What can hang from each mark:
J: U
F: H J S U
U: D E F G J
H: U
S: F
E: U

Every row comes from one small tree of marks. The marks that hang from a mark follow it in brackets, in alphabetical order. Every link used is in the known rows. Which tree was each row made from?
Known rows:
H(U(D E G J)): [ 31.6  21.9   5.1 -49.9  15.1 -52.2  13.7  14.5   6.2  31.1  -2.9   3.4
   2.7  18.3   4.2 -28.2  32.3  26.0  -2.6   2.4  -4.7 -31.5]
J(U(D G)): [ 18.9   8.2   4.4 -17.6  36.2 -37.1  14.1  31.7  15.5  19.7  20.4  -8.8
   6.3  11.6  12.2 -23.3  25.3  37.1  -0.7 -11.3   1.1 -31.0]
U(D J): [ 11.0  10.1   9.7  -6.1   3.3 -10.5   8.3  22.0  17.8  21.6  10.1  11.3
  -6.9  23.0   6.8 -21.8  25.0   0.3  -6.3  -4.4   0.5 -26.4]
J(U(F(H S) G)): [ 14.4  -0.3  22.7 -23.2  17.2 -38.3   3.2  32.6   4.5  20.9  70.7   6.9
  10.1  17.0  14.4 -14.8   5.1  25.6  -7.2 -22.9   2.4 -33.9]
E(U(D F G J)): [ 29.8  23.4   4.5 -58.1   8.7 -26.3  12.8  16.6  24.2  32.9   6.1  11.7
  -8.3  23.4   6.2 -28.0  33.0  18.1  -7.2 -15.0 -15.2 -33.9]
H(U(D E F J)): [ 21.4  20.8   6.1 -69.5  11.1 -31.4  13.9  15.3   8.4  30.1  -6.3   6.6
   1.7  16.5   2.1 -24.9  35.8  37.2  -7.9   1.9  -6.4 -38.6]
F(H(U(G)) J): [ 21.5   2.4  22.2 -48.9  -6.2 -42.9   7.3  28.2  -1.0  24.2  39.8  20.4
   7.3  20.3   5.2 -15.9  12.5  18.6  -5.0  -7.5   6.2 -27.9]
H(U(D G J)): [ 31.8  15.6   5.2 -49.8  10.2 -34.1  12.4  19.5  16.5  25.3  14.2  10.1
   0.9  17.9   4.4 -27.2  27.7   6.8  -4.9  -4.4  -0.4 -26.6]
J(U(D E F(S) G)): [ 19.0  14.0   7.5 -22.6  29.2 -53.7  11.8  24.0   6.3  26.4  34.9 -12.8
  14.7  15.3  11.1 -26.6  38.4  75.7  -0.2 -15.7  -8.2 -39.0]
E(U(D G J)): [ 27.3  20.5   4.3 -49.2   6.4 -28.8  12.4  22.2  20.8  27.3  12.0   5.5
  -7.1  24.8   4.8 -26.1  27.6   4.9  -6.9  -8.4 -11.5 -28.6]
F(H U(G J)): [ 18.3   5.6  22.2   9.5   3.8 -35.2   5.2  30.1   1.5  29.2  38.5  25.6
 -21.5  13.6  10.1 -14.5   0.1 -33.8 -10.5 -12.7   5.5 -27.3]
E(U): [  6.3   3.0   4.9 -65.3  -4.2 -11.8   7.5  34.9   6.3  12.0  30.0 -10.8
  -3.9  24.2   6.3 -14.2  -4.4  21.1 -16.0  -3.1   2.2 -30.3]
S(F(H(U))): [ 13.2   1.7  23.3 -29.6 -10.2 -20.8   5.9  51.3  -2.6  14.0  39.0   1.6
  -2.0  20.4   9.0 -13.6   1.7   0.5 -13.6  -3.1   7.5 -35.4]
F(H S U(D E)): [ -5.4   6.4  25.8  -6.0  -7.2 -43.0  -1.3  29.5 -12.3  18.4  57.8   1.5
  -3.4  18.7  13.0 -15.8  47.6  27.4   3.4  -9.0   7.5 -39.2]
S(F(J U)): [  1.9   2.3  10.5  26.2  -3.2 -17.1  16.2  58.9  -5.1  14.9  30.0   6.2
 -19.2  17.1  -0.2 -10.6   0.5  25.2 -15.4  -8.9   1.9 -35.8]
F(U(D E J)): [  6.6  16.6   8.4  -4.9  15.5 -33.5  10.7  26.5  -2.0  25.7   2.3   3.2
 -15.4  12.8   4.9 -21.7  29.7  15.0  -6.0  -1.5   2.0 -36.0]
U(D E F G J): [ 28.4  27.2   8.2   4.1  10.5 -45.7  13.4   8.1  15.0  36.6 -15.2   9.8
  -6.3  21.4   2.9 -25.9  33.9  37.5  -4.5  -6.6 -13.5 -34.2]
F(H S): [ -3.2  -3.3  27.2  -8.7 -22.5 -19.4  -1.8  30.0  -1.7  12.2  73.3   6.0
   2.9  28.8  12.4  -9.0   7.1   3.6  -7.2  -9.2  11.8 -29.2]
S(F(H J)): [  3.6   3.5  26.6  26.3 -17.7 -18.7   9.5  49.5  -2.4  18.9  30.4  19.8
  -8.0  29.2   5.2 -11.6   3.1  10.1 -11.2  -5.4   0.0 -34.5]
H(U(E F(J S) G)): [ 23.5  15.0  11.2 -53.9  -6.1 -57.5  12.3  21.0  -9.0  26.4  41.1   5.5
  16.7  25.1  -3.3 -17.2  16.6  75.9  -7.4  -9.6  -6.0 -38.2]
J(U(E F)): [  7.0   4.7   5.5 -38.4  35.2 -30.0  13.9  31.6  -2.4  20.5   8.3 -15.8
   5.3  11.3   4.9 -17.4  -4.0  58.7 -15.4  -4.3  -0.9 -38.3]
J(U(D E G)): [ 20.1  13.0   4.0 -18.7  40.5 -53.4  14.4  26.7   3.6  24.6   4.4 -15.8
   8.8  10.3  10.2 -26.9  30.4  57.6   0.1  -5.1  -3.6 -35.0]

Write each row's tree:
[ 24.4  14.9   7.2 -56.0  -6.2 -26.0   7.0  22.1  11.5  25.5  50.5   7.5
  -4.2  28.1   4.1 -20.5   0.8   9.7 -16.0 -17.3  -9.7 -31.9] => E(U(F(S) G J))
[ 20.2  23.3  11.0  -0.5   6.1 -51.6  16.6  13.7   9.5  34.5 -10.3   9.5
   1.6  24.7   1.8 -23.9  47.7  79.7   0.9  -7.4 -12.7 -36.9] => U(D E F(J) G)
[ 36.1  25.3   5.8 -55.1  16.1 -51.6  14.5  10.9  11.9  36.5  -9.1   9.6
   2.7  15.8   2.4 -28.7  36.6  39.8  -5.8  -4.3 -11.2 -37.7] => H(U(D E F G J))
[ 14.3   8.1  22.0 -16.2  27.3 -61.0  14.0  27.5  -1.6  32.0  14.0  11.6
   9.1  14.8  11.1 -23.6  41.3  51.4   4.9  -8.0  -7.6 -37.7] => F(H J(U(D E G)))
[ 17.0  22.6  13.6   1.3  -6.4 -54.0  12.3  14.7   5.0  31.7  26.4   8.8
   8.6  29.1   3.2 -22.7  50.7  83.8   4.4 -13.2 -11.4 -38.4] => U(D E F(J S) G)
[ 18.4   9.8  11.8   1.1  -8.1 -32.1   6.9  22.8  13.1  18.4  54.2  -1.1
   4.3  27.6   7.5 -15.6   8.1  39.7  -9.4 -18.7   0.4 -29.2] => U(F(S) G)
[ -0.3   6.9  30.3 -16.9 -20.9 -22.5   3.8  24.4   8.4  26.2  56.6  27.6
   2.8  30.1   9.9 -16.6  53.6  40.3   2.0 -14.5  -4.0 -33.2] => U(D F(H J S))
[ 10.2   2.9  10.5 -69.9  -8.9 -17.6   6.3  28.7   5.3  14.9  61.1  -4.7
   9.6  22.0   4.2 -15.1   9.4  40.9 -13.3 -10.6   7.2 -34.5] => H(U(F(S)))
[ 13.6  24.4   8.2 -13.3   8.1 -26.1  12.5  13.8  11.1  30.7 -14.7   9.3
  -6.2  21.5   3.5 -22.9  32.8  35.0  -7.3  -2.3 -11.7 -35.9] => U(D E F J)
[ 18.6   6.6   4.8 -17.1  36.2 -51.4  14.0  31.0  -3.7  20.9   9.6 -16.2
   6.9  11.7   7.1 -19.3  -8.1  47.9 -10.1  -6.0   0.8 -33.3] => J(U(E G))
[ 11.6   4.3  23.9   5.6   1.6 -39.2   3.6  34.1   0.2  21.9  46.7  10.9
 -13.6  14.3  13.0 -11.6   6.7  -4.3  -7.6 -13.9  12.1 -28.4] => F(H U(G))
[ 25.2  14.0   5.5 -46.5   8.7 -54.5  12.1  21.3  -5.2  20.0  12.9 -13.1
   8.6  19.2   3.5 -18.4   2.5  43.3  -8.7   0.9   5.7 -32.9] => H(U(E G))
[ 25.9  17.0   9.1   7.9   6.9 -30.2  10.4  17.8  22.1  25.9   7.8  12.1
  -7.3  23.1   6.9 -23.4  26.5   3.1  -2.1  -7.3  -4.7 -23.5] => U(D G J)
[  9.1   8.9  12.4 -73.4  -8.6 -21.6  10.0  25.6   9.1  19.1  52.0   9.4
  12.1  23.7   3.0 -20.1  49.4  63.5  -1.9  -9.9  -2.7 -36.5] => H(U(D F(J S)))
[ 31.5  16.2   6.0 -46.6  10.8 -50.7  12.3  19.0  -2.9  26.2   4.0   2.2
   3.1  18.2   1.3 -21.7  -3.4  16.7 -12.6   0.7  -1.8 -32.3] => H(U(E G J))
[ 10.1   6.9  24.3 -14.0  -7.7  -9.9   4.1  21.7  11.7  28.4  22.0  28.9
 -12.3  22.2   8.4 -14.5   0.0 -16.1 -14.4  -8.6   0.3 -28.2] => U(F(H) J)
[ 10.4  14.6   4.7 -66.6   2.2  -9.8  10.1  28.0  16.4  21.2  14.4   3.9
 -10.6  24.2   6.5 -23.2  24.3   0.4  -9.5  -4.8  -5.9 -32.2] => E(U(D J))
[ 17.5   8.8   7.8 -22.1  27.8 -51.2  11.7  28.1  -3.6  21.9  41.4 -11.7
  13.6  15.8   7.7 -20.3   2.6  66.3  -8.7 -15.8  -1.5 -39.2] => J(U(E F(S) G))
[ 10.6   7.1   8.1  27.3   3.2 -11.7  11.6  52.0   0.7  17.1  22.9   6.3
 -26.8  13.6   1.8 -13.8 -12.9 -19.3 -20.9  -7.5   5.6 -31.8] => S(F(U(J)))
[ -0.1   3.3  26.9 -14.5 -20.0 -17.5   0.0  25.0   2.9  17.9  66.9  10.1
   2.7  27.8  11.7 -10.2  10.7  17.7 -10.2 -14.9   4.4 -32.7] => U(F(H S))
[  4.5   6.5   7.8 -72.5 -13.2 -12.1   3.6  30.8   6.5  13.7  59.1  -9.8
   2.1  29.7   5.7 -14.7   5.0  37.0 -16.3 -13.5  -4.4 -36.7] => E(U(F(S)))
[ 25.6  25.6  23.5   1.8   5.2 -50.3   6.9   9.0  11.4  41.2  -4.8  24.4
  -4.6  22.4   9.2 -24.4  41.6  18.6  -0.7  -7.6 -11.4 -35.5] => U(D E F(H) G J)
[  0.7  11.1   7.1  -6.6  11.5 -36.9   9.9  28.7  -3.5  21.2  11.4 -10.8
  -9.4  12.7   7.8 -18.1  39.3  42.8  -3.3  -3.2   4.7 -36.3] => F(U(D E))
[  7.6   9.2  11.9 -69.4  -7.7 -37.6  10.1  24.2 -12.5  20.6  42.3   3.4
  15.1  25.7  -1.3 -15.2  15.1  72.9 -10.3  -4.4  -2.2 -37.6] => H(U(E F(J S)))
[ 20.9   6.0   3.8 -24.7  34.8 -30.1  14.4  31.7  12.1  23.0  22.8  -5.0
   3.2  10.7   8.4 -19.4  -3.7  42.1 -13.8 -16.9  -0.3 -31.4] => J(U(F G))
[  0.0  -5.4  24.0 -38.3  11.0 -18.8   2.3  35.0  -1.3  16.2  71.3   5.2
   7.3  16.3  15.2 -12.7   3.6  21.7 -10.8 -19.0   6.9 -36.4] => J(U(F(H S)))
[ 18.0   6.8  26.1 -46.0 -15.5 -63.8   4.3  25.5 -15.4  23.7  56.5  15.3
  16.9  26.2   3.0 -15.5  17.3  43.5  -2.2  -4.9   1.4 -34.0] => F(H(U(E G)) J S)
[ 26.2  24.2   8.7  11.1   8.7 -48.4  12.2  12.9   8.4  31.4 -10.9   7.5
  -4.7  23.0   5.8 -25.5  28.6  23.7  -0.9  -1.9  -8.0 -31.1] => U(D E G J)
[  1.1  10.1  27.2  -3.9  -5.6 -42.1   2.1  25.8  -9.6  26.5  49.9  17.3
  -9.9  16.3  10.8 -17.4  38.5  -2.0  -0.9  -6.5   3.8 -38.0] => F(H S U(D E J))
[  8.6   9.0  23.5  31.5   1.1 -35.5   7.4  48.1 -16.9  25.8  18.3  13.6
 -23.4  14.1   3.9 -14.3  -4.8 -17.9 -15.5  -3.4   1.0 -41.8] => S(F(H U(E J)))
